What can hang from each mark
K82: K78 K634
K357: K634
K682: K357 K701
K634: K82 K357 K460
K190: K220
K460: K190 K634
K506: K701 K952
K701: K682

Every row comes from one small tree of marks. The marks that hang from a mark follow it in brackets, in the order of their numbers. Every link used is in the known rows. Which tree was each row made from?
Known rows
K506(K701(K682(K357(K634(K460(K190))))) K952): [-7.78 -3.27 -4.04  0.52  2.09 -1.81 -1.08  0.04  0.21  0.45 -0.27  0.54
 -1.90 -3.16 -0.34  0.04  3.29 -0.13  0.18 -2.32]
K701(K682(K357(K634(K460(K190(K220)))))): [-3.93 -1.15 -3.72  0.84  1.66  0.01 -0.17  0.33  0.90  0.80  0.12  0.37
 -2.07 -2.40 -1.04 -0.31  3.12  0.25  0.33 -0.89]
K506(K701(K682(K357(K634(K82))))): [-5.57 -0.60 -0.09  0.22 -0.20 -0.62  0.03  0.72  0.82  0.01 -1.46  0.56
 -0.67 -3.47 -1.93  0.62 -1.56 -0.14  0.21 -3.49]
K682(K357(K634(K82(K78) K460))): [-3.96  1.56  1.84  0.54 -1.02 -1.22  0.23 -2.06 -0.64 -1.11 -0.02 -0.51
 -0.88 -1.96 -0.41  1.76  2.12  0.43  0.60 -3.77]
K682(K357(K634(K82)) K701): [-4.81  1.96 -0.32  1.15 -0.24 -0.92  0.39  0.05  0.87  0.54 -1.44 -0.27
 -0.47 -1.77 -1.10  3.40 -2.22  0.07  0.63 -4.09]
K460(K190 K634): [-1.14 -0.96 -3.73  0.21 -0.70 -0.75  0.22  1.02  1.14  1.53  0.50  0.31
 -0.54 -0.48  1.99 -2.71 -0.21 -0.42  0.12  0.12]
K634(K82 K460): [-2.48  0.36 -0.60 -0.28  0.73 -1.33  0.87 -0.48  0.16 -1.35  2.36 -0.18
 -1.27  0.50 -0.49  3.39  2.68  0.34 -0.20 -4.35]
K682(K357(K634(K460)) K701): [-4.97  1.42 -1.30  1.10 -0.07 -0.74 -0.72 -1.15  0.32 -0.50 -0.93 -0.43
 -0.88 -1.39 -1.08  4.03 -0.60  0.09  0.54 -1.00]
K82(K78 K634): [-2.01  1.05  1.91  0.43 -0.11  1.53  0.90 -2.74 -1.31 -1.57 -0.13  0.22
 -0.16 -1.70  0.70 -5.56 -0.23  0.45  0.49  1.78]
K682(K357(K634) K701): [-3.60  1.50 -0.47  1.26 -0.50 -0.14 -0.53 -0.25  0.49  0.71 -2.38 -0.28
 -0.04 -1.81 -0.87  2.05 -2.75 -0.10  0.68 -0.26]
K82(K78 K634(K357 K460)): [-3.61  1.60  1.05  0.24  0.08  0.20  0.17 -3.60 -0.38 -3.75 -0.17  0.07
 -1.41 -1.69  0.09 -1.79  0.17  0.82  0.26  1.40]
K460(K190(K220) K634(K82(K78) K357)): [-2.93  1.50 -1.85  1.00  1.49 -1.83  1.51  0.97  1.03  0.89 -0.19 -0.11
 -0.85 -3.03  0.77 -2.63 -1.53 -0.02  0.12 -2.67]
K506(K701 K952): [-3.85 -1.33 -0.66  0.37  3.03 -1.90 -0.51  0.63 -0.86  0.46 -0.29 -0.27
  0.47 -1.50  0.09 -0.18  0.21 -0.44 -0.22 -1.78]
K701(K682(K357(K634(K460)))): [-3.33 -0.41 -0.85  0.22 -0.30  0.17 -0.83 -0.98  0.66 -1.27 -0.66  0.74
 -1.36 -1.12 -1.59  1.39  0.89  0.19  0.30 -0.52]
K357(K634(K460)): [-4.01 -0.13 -0.48 -0.18  1.15 -0.42 -0.42 -1.31 -0.42 -0.51  0.72 -0.25
 -0.53 -0.28 -0.10  1.05  2.76  0.09  0.65 -1.27]
K357(K634(K460(K190(K220)))): [-4.57 -0.90 -3.32  0.51  3.28 -0.55  0.18 -0.02 -0.21  1.47  1.56 -0.60
 -1.30 -1.63  0.48 -0.62  4.91  0.13  0.72 -1.49]
K701(K682(K357(K634))): [-2.02 -0.28 -0.07  0.38 -0.88  0.74 -0.62 -0.12  0.84  0.00 -2.10  0.95
 -0.43 -1.46 -1.39 -0.64 -1.17  0.01  0.44  0.20]
K634(K82(K78) K357 K460(K190(K220))): [-3.79  0.91 -1.42  0.65  2.31 -1.63  1.34 -0.60  0.14 -0.67  1.44 -0.49
 -2.21 -2.68 -0.19  0.99  3.09  0.71 -0.06 -3.59]
K82(K78): [-0.38  0.65  2.30  0.23 -0.07  0.53  0.56 -1.34 -1.46 -0.40 -0.26  0.06
  0.24 -1.41  0.17 -2.66 -0.11  0.15  0.24  0.91]
K190(K220): [ 0.00  0.75 -0.40  0.71  2.68 -0.12  0.41  0.91 -0.19  0.80  0.07 -0.55
  0.30 -0.74 -0.59 -0.46 -0.10 -0.04 -0.02 -0.31]
K634(K82(K78) K357 K460): [-3.24  1.66  1.51 -0.02  0.05 -1.51  0.68 -1.84 -0.09 -2.70  0.61 -0.07
 -1.44 -1.25 -0.78  2.55  0.95  0.68 -0.08 -3.23]

Which tree is each row?
[-4.40  0.07 -0.74  0.09 -0.20 -0.51  0.10 -0.61  1.10 -1.49  0.24  0.73
 -1.69 -0.95 -1.86  2.74  1.54  0.35  0.22 -4.25]
K701(K682(K357(K634(K82 K460))))
[-4.17  0.83 -1.93  0.90  2.00  0.06  0.82 -2.28 -0.20 -1.69  0.61 -0.36
 -2.14 -3.05  0.66 -3.35  2.34  0.87  0.30  1.04]
K82(K78 K634(K357 K460(K190(K220))))
[-1.45  0.32 -4.25  0.91  1.42 -1.73  0.02  1.93  2.05  1.38 -0.87 -0.16
 -0.67 -1.64  0.97 -1.35 -2.01 -0.31 -0.04  0.11]
K460(K190(K220) K634(K357))
[-3.99 -1.91 -3.32  0.12 -0.85  0.11 -0.57 -0.62  1.10 -0.04  0.05  0.88
 -2.36 -1.68 -0.32  0.29  3.19  0.33  0.40 -0.57]
K701(K682(K357(K634(K460(K190)))))
[-2.68  0.87 -1.64  1.04  1.91 -0.97  2.11  0.96 -0.07  1.83  1.30 -0.07
 -0.44 -2.58  1.23 -4.60  0.19 -0.21  0.18 -2.97]
K460(K190(K220) K634(K82(K78)))
[-5.58 -0.04 -3.79  1.04 -0.48 -0.77 -0.39 -0.83  0.75  0.71 -0.29 -0.26
 -1.96 -1.91  0.14  2.97  1.61  0.20  0.67 -1.04]
K682(K357(K634(K460(K190))) K701)
[-1.93  1.63  1.22  0.42 -0.18 -0.88  1.42 -0.33 -0.30 -0.24  0.53  0.28
  0.30 -1.32  0.63 -2.92 -1.91 -0.25  0.16 -2.67]
K460(K634(K82(K78)))
[-6.09  0.18 -0.92  0.60  3.38 -0.67  1.78 -1.04 -1.22  0.96  2.19 -0.53
 -1.45 -3.00  0.31 -1.90  5.29  0.42  0.88 -4.37]
K357(K634(K82(K78) K460(K190(K220))))
[-3.77  0.22 -1.02 -0.12 -0.31 -1.61  0.94 -1.46  0.35 -1.46  1.26  0.05
 -2.51 -1.94  0.43  1.45  3.20  0.77 -0.04 -3.27]
K634(K82(K78) K357 K460(K190))
[-6.05 -0.53 -0.54 -0.13  0.75 -0.55  1.31 -1.92 -1.04  0.13  2.10 -0.07
 -1.72 -2.23  0.92 -1.36  5.55  0.53  0.90 -4.07]
K357(K634(K82(K78) K460(K190)))
[-2.30  2.23  1.02  0.39 -0.58 -1.67  0.78 -0.26  0.81 -1.14 -1.01  0.34
 -0.07 -1.67  0.18 -1.02 -3.68 -0.06  0.07 -2.39]
K460(K634(K82(K78) K357))
[-8.24 -1.26 -1.41  0.51  2.73 -2.37 -0.30  0.04  0.19 -0.94 -0.03  0.40
 -1.33 -2.51 -1.86  2.55  1.70 -0.09  0.01 -5.98]
K506(K701(K682(K357(K634(K82 K460)))) K952)
[-2.25  1.65  1.75  0.38 -0.56  0.73  0.33 -2.68 -0.24 -2.49 -1.58  0.18
 -0.54 -2.10  0.25 -3.73 -1.91  0.65  0.39  2.05]
K82(K78 K634(K357))
[-3.51  0.71  2.34  0.52 -0.81  0.55  0.78 -1.01 -0.18 -0.57 -1.37  0.95
 -0.67 -2.82 -1.55 -1.95 -0.70  0.32  0.59 -2.61]
K701(K682(K357(K634(K82(K78)))))
[-3.36 -0.41 -3.32 -0.38 -0.15 -2.20  0.43 -0.17  1.74 -1.05  1.58 -0.10
 -2.71 -0.57  0.32  4.04  3.34  0.64 -0.22 -4.16]
K634(K82 K357 K460(K190))
[-2.29 -0.18 -3.83  0.51  2.06 -1.54 -0.07  0.42  1.21 -0.09  0.74 -0.51
 -2.03 -1.34  0.02  2.28  2.44  0.44 -0.18 -0.76]
K634(K357 K460(K190(K220)))
[-1.76  1.74  2.22  0.12 -0.32 -0.90  0.88 -0.96  0.08 -1.42 -0.82  0.06
 -0.59 -1.74 -0.55  0.54 -1.20  0.47  0.02 -2.58]
K634(K82(K78) K357)
